Known rows, with every step that occurs
giri naro fulu: [-0.94 -3.56 -1.21 -3.12 -2.31  1.63 -1.94 -1.19  0.52  4.00  0.16 -3.27
 -0.32 -0.24 -0.14  3.88  2.73 -2.44  0.37 -1.27 -2.13 -3.98  4.36  1.52
 -3.36]
pilin giri luva fulu naro rapu: [-6.40  1.83  0.67  1.90 -2.99 -0.43 -1.32  2.90 -1.44 -8.25 -1.89  0.89
  2.10 -1.08  2.90  5.86 -1.40 -1.62 -2.72  6.53 -1.60  3.68 -0.76  2.74
  3.58]
luva poge pilin giri: [ 0.72  0.36  4.11  0.92  1.61  2.33  1.98  1.52  0.32 -2.87  0.46 -1.10
 -0.75  2.11 -1.52 -5.76 -1.52 -0.24  2.38 -2.86  6.22  0.05 -3.70 -7.12
  2.38]
rapu naro giri luva fulu: [-0.96  0.16  2.02  1.04 -0.30 -3.74 -0.22 -1.22 -3.14 -0.05  1.98  5.33
 -3.82  1.03  6.76 -0.22 -0.25  1.36  0.82 -0.98 -3.71 -0.97  0.63  3.68
  0.45]
fulu naro giri pilin: [ 2.20  1.06 -0.51  2.52  0.48 -0.60  1.51 -1.59  0.51  3.12 -1.90  5.05
 -5.68 -0.57 -2.68  1.15 -0.08  0.84  1.40 -0.90 -1.08 -2.20  3.47  1.67
  1.77]
fulu naro: [-0.08  0.27 -2.97  1.73  0.77  1.07 -0.38  0.00  1.29  1.05 -1.24  1.36
 -0.89 -1.14 -0.71  2.07  1.08 -1.84 -0.33  1.48 -1.38 -0.33  2.78  1.38
 -2.46]
giri luva: [-3.13 -1.47  2.34  0.20 -0.56  2.58  3.59 -0.39 -1.06  1.12  0.93  2.82
 -0.75 -2.33  2.26 -2.80  1.48  0.12  0.84 -0.07  1.30 -2.25  2.41  0.73
  1.31]
pilin giri luva fulu: [-3.89 -3.19  6.25 -0.86 -0.65  0.93  2.50  2.59 -2.01 -6.14 -0.89 -0.98
  1.10 -0.04  2.04  0.56 -1.53 -0.67  1.60  1.96  0.46  1.92 -1.06 -0.37
  3.94]
fulu luva poge pilin giri naro rapu: [ 0.41  3.79 -1.50 -2.32 -0.66  3.02 -0.57  1.22  0.43 -0.15  0.81 -2.43
 -2.08 -2.58 -5.63 -0.54  0.28  3.31  0.20 -1.72  5.49 -1.39 -2.59 -2.23
  3.62]
pilin giri luva fulu naro: [-4.91 -1.47  3.08  2.31 -0.97 -0.39  0.75  2.96 -1.57 -8.02 -2.85 -1.24
  1.25 -1.25  3.17  3.62 -2.60 -1.77  0.26  4.64 -2.28  2.89 -0.46 -0.07
  2.18]
fulu naro rapu luva: [-0.22  1.68 -6.87 -0.89 -2.33 -2.57 -2.37 -1.48  2.40  1.93 -0.29  4.31
  6.40 -0.18  0.81  3.05  0.69 -2.18 -5.00  4.87 -3.85  1.29  2.46  6.19
 -2.02]
poge pilin giri naro rapu luva fulu: [-1.02 -4.14 -3.00 -3.07 -5.13 -1.30 -3.46 -0.33  0.37 -3.19  1.36 -1.67
  9.00  1.91  0.05  5.47 -1.26  0.87  2.43  4.18 -2.95  1.21 -0.69  4.00
  2.55]
poge pilin giri: [ 0.50 -3.87  2.00  2.34  0.67  3.21  0.26 -0.06  0.14 -3.07  0.50  1.25
  2.66  1.61 -0.51 -3.27 -0.12 -0.14  2.30 -1.75  3.19 -0.02 -0.47 -4.73
  1.48]
naro rapu luva poge pilin: [ 1.59  3.05 -2.87 -0.24 -1.20 -2.76 -1.14 -1.99  1.70  3.46  2.15  2.14
  4.18  1.54  0.75 -3.87 -0.59  0.34 -1.79 -0.46  2.84 -0.26 -2.00  0.07
 -0.18]
poge luva: [ 0.25 -2.73  1.00 -1.94  1.76  4.98  4.32  0.45  1.01  1.71  1.08  1.06
 -1.04 -0.21 -1.34 -2.37  3.92  1.77  3.90 -0.10 -0.69  0.90  1.85  2.66
 -3.21]
pilin giri naro rapu luva: [-1.77 -1.55 -2.06 -7.66 -5.69  1.74  0.83 -0.62  1.95 -1.27  1.85  1.91
  9.10  0.86 -1.74  2.41  1.68  0.07 -0.08  3.81 -2.43 -0.93  1.87  5.75
  3.54]
poge luva fulu naro: [-0.61 -1.82 -1.47  1.74  2.17  0.90  0.37  2.26  0.55 -1.86 -2.04 -3.00
 -1.63 -0.48  0.43  4.87  0.74  0.26  3.72  4.45 -4.87  4.44  0.63  4.34
 -5.53]
rapu pilin giri naro fulu luva: [ 1.84 -1.16 -1.25 -0.04  1.36  2.44 -0.67  0.30 -2.06 -1.98 -1.82 -2.74
  0.54  0.95 -4.71  6.17  3.19  0.41 -4.54  0.62 -0.97 -0.03  4.57 -1.56
 -0.47]
luva poge pilin giri naro rapu: [-2.19  3.28  0.11 -2.58 -3.32  4.33  0.42  1.25  0.79 -2.42  2.10 -0.91
 -0.10  0.82 -3.44 -0.31  0.45  1.38  2.92 -0.20  5.80 -2.11 -1.35 -2.00
  4.28]
giri luva fulu naro: [-3.87 -0.70  0.13  3.20 -0.38 -1.04 -0.44  1.29 -1.51 -2.42 -2.09 -1.02
 -1.36 -2.65  3.50  4.35 -1.72 -1.32  0.42  4.42 -2.97  1.33  1.41  2.48
 -0.42]
fulu luva poge pilin giri: [ 3.35  1.28  2.73  1.15  4.15  0.91  1.04  1.34  0.21 -0.51 -0.74 -2.35
 -2.77 -1.08 -4.10 -5.98 -1.80  1.69  0.05 -4.41  5.99  0.91 -4.84 -6.86
  1.88]
poge luva fulu naro giri: [ 1.50  1.11 -1.04  2.44  3.36 -1.48  0.94  0.76  0.29 -0.72  0.26 -1.39
 -4.96  0.72 -0.85  5.66  1.98  2.22  4.79  2.58 -9.11  2.90  1.93  5.71
 -3.65]
fulu luva poge pilin: [ 4.65  2.04 -0.63  1.83  4.84 -0.13  0.09 -0.32  0.18  4.97  0.08 -2.11
 -5.41 -2.60 -3.19 -5.47 -0.86  1.85 -0.04 -4.94  5.10 -0.48 -2.97 -4.82
 -0.90]
poge pilin: [ 1.42 -3.03 -1.09  3.16  1.28  2.06 -0.66 -1.44  0.13  2.25  1.18  1.65
 -0.47  0.37 -0.48 -2.84  0.80  0.33  2.44 -1.93  2.54 -1.45  1.59 -2.29
 -1.39]

Rows
[ 0.52  2.10  0.38 -0.86 -1.59 -1.49  0.11 -0.37  1.24 -1.85  1.48  1.81
  6.81  3.10  0.33 -4.65 -1.61 -0.17 -1.54  0.23  3.40  1.63 -4.04 -2.27
  2.32] : naro rapu luva poge pilin giri
[ 3.23  2.03 -0.56 -1.03  2.96 -3.09 -3.48 -0.75 -0.14  5.48 -1.14 -0.78
 -4.36  0.19  3.50 -4.61 -0.95 -2.51 -6.62 -6.24  2.96  0.35 -3.98 -2.36
 -6.67] : rapu naro fulu luva poge
[-0.03 -3.33  0.92 -1.99 -3.10 -1.64 -1.35 -0.96  1.57  0.39  0.70 -5.07
  6.59  2.92  2.93 -1.69 -2.07 -2.11  1.40 -1.65 -0.86 -1.90 -2.41 -4.35
 -1.90] : rapu luva poge pilin giri naro fulu
[ 2.10  0.61  0.98 -1.93  1.59  3.12  1.29  1.41  0.13  0.21  0.21 -4.57
 -2.63 -2.91 -4.78 -2.86 -0.81  2.63  3.24 -3.44  4.36 -1.99 -2.65 -5.02
  2.43] : fulu luva poge pilin giri naro
[ 3.67 -1.55 -1.78  0.41 -0.44 -7.27 -0.70 -2.25  0.35  2.62 -2.65  2.13
 -0.35  0.99  0.03  4.38 -3.40  0.13  0.83  1.88 -6.66  0.79  1.17  5.47
  0.53] : rapu luva fulu naro giri pilin
[ 2.32 -0.69  1.18  2.93  2.57 -2.14 -4.52  0.07 -0.28 -0.03 -1.55 -1.00
 -0.40  1.89  4.38 -6.57 -3.58 -2.16 -5.00 -6.33  4.71  1.72 -6.85 -8.11
 -4.84] : rapu naro fulu luva poge pilin giri
[ 2.78 -2.50 -2.26 -0.13  2.14 -2.35 -5.22 -2.09 -0.25  5.04 -1.03  1.49
 -1.41 -0.32  4.11 -2.14  0.29 -2.46 -6.81 -4.61 -0.16  0.16 -0.92 -0.28
 -7.19] : rapu naro fulu luva
[ 4.19  3.60  0.94 -3.04  4.46 -0.54  2.14  0.73  0.36  5.01 -0.20 -2.19
 -5.68 -2.84 -4.72 -4.05  0.43  0.80 -1.68 -4.06  3.78 -0.37 -2.08 -1.50
 -0.11] : fulu luva poge
[-1.64 -2.48 -1.42 -7.75 -5.54 -1.36 -1.25  0.58  0.70 -2.85  0.94 -1.74
  8.24  1.37 -1.47  6.58 -0.05 -0.29  0.42  5.01 -4.10  1.59  0.13  7.06
  3.51] : pilin giri naro rapu luva fulu
[ 1.60 -2.95 -2.82 -3.08  0.32  0.60 -2.83 -1.00  0.97  6.43 -0.71 -5.00
 -2.12 -3.42 -2.12  3.72  2.36 -0.56 -1.67 -3.05 -2.62 -3.11  3.14  1.47
 -3.42] : giri naro fulu luva
[ 2.86  1.08  0.94 -4.49  0.23 -2.48  3.01 -0.93  1.80  4.43  0.96 -0.16
  2.55  1.27 -0.30 -4.66 -0.06 -1.24 -0.66 -1.02  0.54 -0.42 -1.55  0.77
 -0.92] : rapu luva poge
[ 0.38 -3.70  1.49 -1.74  2.34  2.09  2.17  1.61  0.32 -0.31  0.08 -2.80
 -1.98  0.56 -0.86  1.22  1.90  1.40  4.75  1.49 -2.33  3.72 -0.05  4.53
 -3.31] : poge luva fulu
[ 3.27 -0.22 -0.50  0.16  0.87 -2.38  0.97 -1.97  1.94  4.34  1.49 -0.21
  3.15  1.27  1.47 -5.98 -1.46 -0.17  1.56 -2.14  1.95 -0.81 -2.28 -2.49
 -1.62] : rapu luva poge pilin
[-1.44  7.59  1.67  3.47  1.33 -1.88  3.62 -0.15 -0.43  1.03  1.07  2.52
 -6.99 -2.03  1.63 -0.96  0.58  0.77  0.51 -0.31 -2.53 -2.87  1.16 -0.25
  1.77] : fulu naro giri luva poge
[-2.23  1.42  3.09  3.49  1.05  1.71  2.85 -0.16 -1.18  1.50  1.18  0.67
 -3.39 -1.51  3.24 -7.14 -0.57  1.41  2.51 -2.53  5.21 -2.46 -1.91 -4.66
  1.03] : giri luva poge pilin
[-3.81 -3.81  4.20  4.16 -0.60  3.50  2.42  0.39 -1.31 -4.19  0.58  2.78
  2.47 -0.52  3.50 -4.68 -1.05  0.73  2.16 -0.33  3.08 -1.19 -0.05 -4.86
  3.27] : poge pilin giri luva
[-6.37  0.44 -0.54  6.73 -2.55 -0.31 -3.58  2.11 -1.44 -8.46 -1.75  1.33
  2.72 -1.01  4.51  4.52 -2.94 -0.28 -0.93  5.60 -0.63  3.54 -1.78 -0.30
  2.22] : poge pilin giri luva fulu naro rapu
[ 0.94 -0.61 -3.22 -4.36 -2.18 -4.54 -2.58 -1.15  0.44  1.38  0.89  0.36
  5.44  1.78  0.23  3.99 -0.06 -0.84 -2.77  3.49 -2.97  2.79  0.38  7.05
 -0.03] : naro rapu luva fulu
[-2.51 -1.33 -2.05 -1.34 -3.94  5.33 -1.29  0.07  0.41 -2.78  1.99  1.25
  3.49  0.31 -2.61  1.84  1.67  1.55  2.88  1.09  2.69 -2.22  1.73  0.00
  3.52] : poge pilin giri naro rapu
[-1.34  6.18  0.21  8.11  1.58 -2.20  1.48 -1.06 -0.74  0.67  1.75  2.57
 -6.60 -1.83  3.05 -2.83 -0.87  1.90  2.24 -1.51 -1.50 -3.38  0.60 -3.14
  0.98] : fulu naro giri luva poge pilin
[-0.46  4.02 -2.95  2.53 -1.88 -2.54 -1.82 -0.04  2.17 -3.51 -0.29  1.68
  6.86  1.76  0.91 -1.61 -2.94 -1.54 -2.83  2.95  0.43  2.59 -3.85 -1.78
  0.58] : fulu naro rapu luva poge pilin giri
[-0.63 -0.62 -5.40 -6.97 -5.21  0.60 -0.36 -2.52  1.87  4.43  2.46  1.89
  5.94 -0.58 -1.41  3.38  2.85  0.79 -0.16  2.98 -2.74 -2.79  3.93  7.77
  1.00] : giri naro rapu luva
[ 0.35 -3.13 -0.97 -0.30 -0.70 -0.98 -4.23 -1.95 -0.01  2.91 -0.19  3.14
  0.96  3.10  6.47 -1.77  0.59 -4.36 -4.32 -3.17  0.26 -0.47  0.71 -0.27
 -6.95] : rapu naro fulu
[ 2.20  3.18  0.98 -1.49  2.00  1.60  0.82  1.54 -1.92 -1.78 -1.95 -4.81
 -2.83  1.63 -5.48  3.66  1.72  0.15 -4.56 -0.86  2.38  0.28  1.39 -4.04
 -0.13] : rapu pilin giri naro fulu luva poge
[ 3.44  2.32  0.95 -1.18  3.65 -2.82 -1.59  0.15  0.36  5.67 -1.37 -4.63
 -4.98 -1.32 -1.64 -2.04 -0.07 -2.03 -5.03 -5.25  1.81 -0.19 -2.40 -3.05
 -3.51] : naro fulu luva poge
[ 0.49 -3.66  0.44 -4.04 -0.47  1.54 -1.68  0.42  0.22  1.00 -1.27 -5.09
  0.43 -2.03 -2.61  3.10  1.07 -1.19 -1.68 -2.40 -1.90 -1.63  1.22 -1.14
 -0.79] : pilin giri naro fulu luva
[-1.05  0.79  3.71  1.08  0.78 -3.14  1.94 -0.62 -2.65  0.33  1.97  1.15
 -4.75 -0.28  1.78  2.10  0.96  1.74  2.55 -0.35 -4.70 -1.20  2.10  3.28
  3.72] : naro giri luva fulu
[ 2.12  3.47 -2.41  2.55  1.71 -1.68  0.31 -1.47  1.09  1.74  0.84  3.26
 -4.18  0.04 -1.60  3.06  2.16 -0.14  0.20 -0.11 -5.70 -2.05  4.30  1.99
  0.24] : fulu naro giri
[ 0.31 -0.94 -2.30  1.24  1.05 -2.04 -2.41  1.21  0.26 -1.26 -2.45 -2.85
 -1.95 -0.41 -0.38  6.03 -1.09 -2.02  0.52  3.00 -2.87  2.25  1.22  2.83
 -2.31] : luva fulu naro
[-4.09 -2.18  5.77 -0.74 -1.03  3.91  4.63  1.30 -1.39 -4.24  0.11  2.42
  2.05 -0.75  1.90 -3.35  0.68 -0.47  0.84  0.51  1.99 -0.93  0.85 -1.82
  4.15] : pilin giri luva
[-4.34  3.71  1.60  2.59 -1.34  4.67  3.72  0.97 -4.12 -7.60  0.12  6.81
  2.54  2.30 -0.77  1.85  3.46  1.41 -5.63  4.88  4.02  1.77  4.16  0.72
  5.88] : naro rapu pilin giri luva
[ 2.01  1.33  1.05  1.70  2.08  1.07  0.97 -0.44  0.53  2.58  1.03 -0.69
 -3.40  0.71 -1.21 -5.14 -0.52  0.38  2.67 -3.57  5.45 -1.35 -1.81 -4.67
 -0.69] : luva poge pilin
[ 1.62 -0.77  0.54  2.54  1.91 -0.49  2.22  0.35 -0.17  0.54 -2.42  0.99
 -6.76  0.37 -1.69  3.61 -0.32  2.86  5.26  1.71 -4.80  2.40  1.52  5.12
 -1.65] : poge luva fulu naro giri pilin
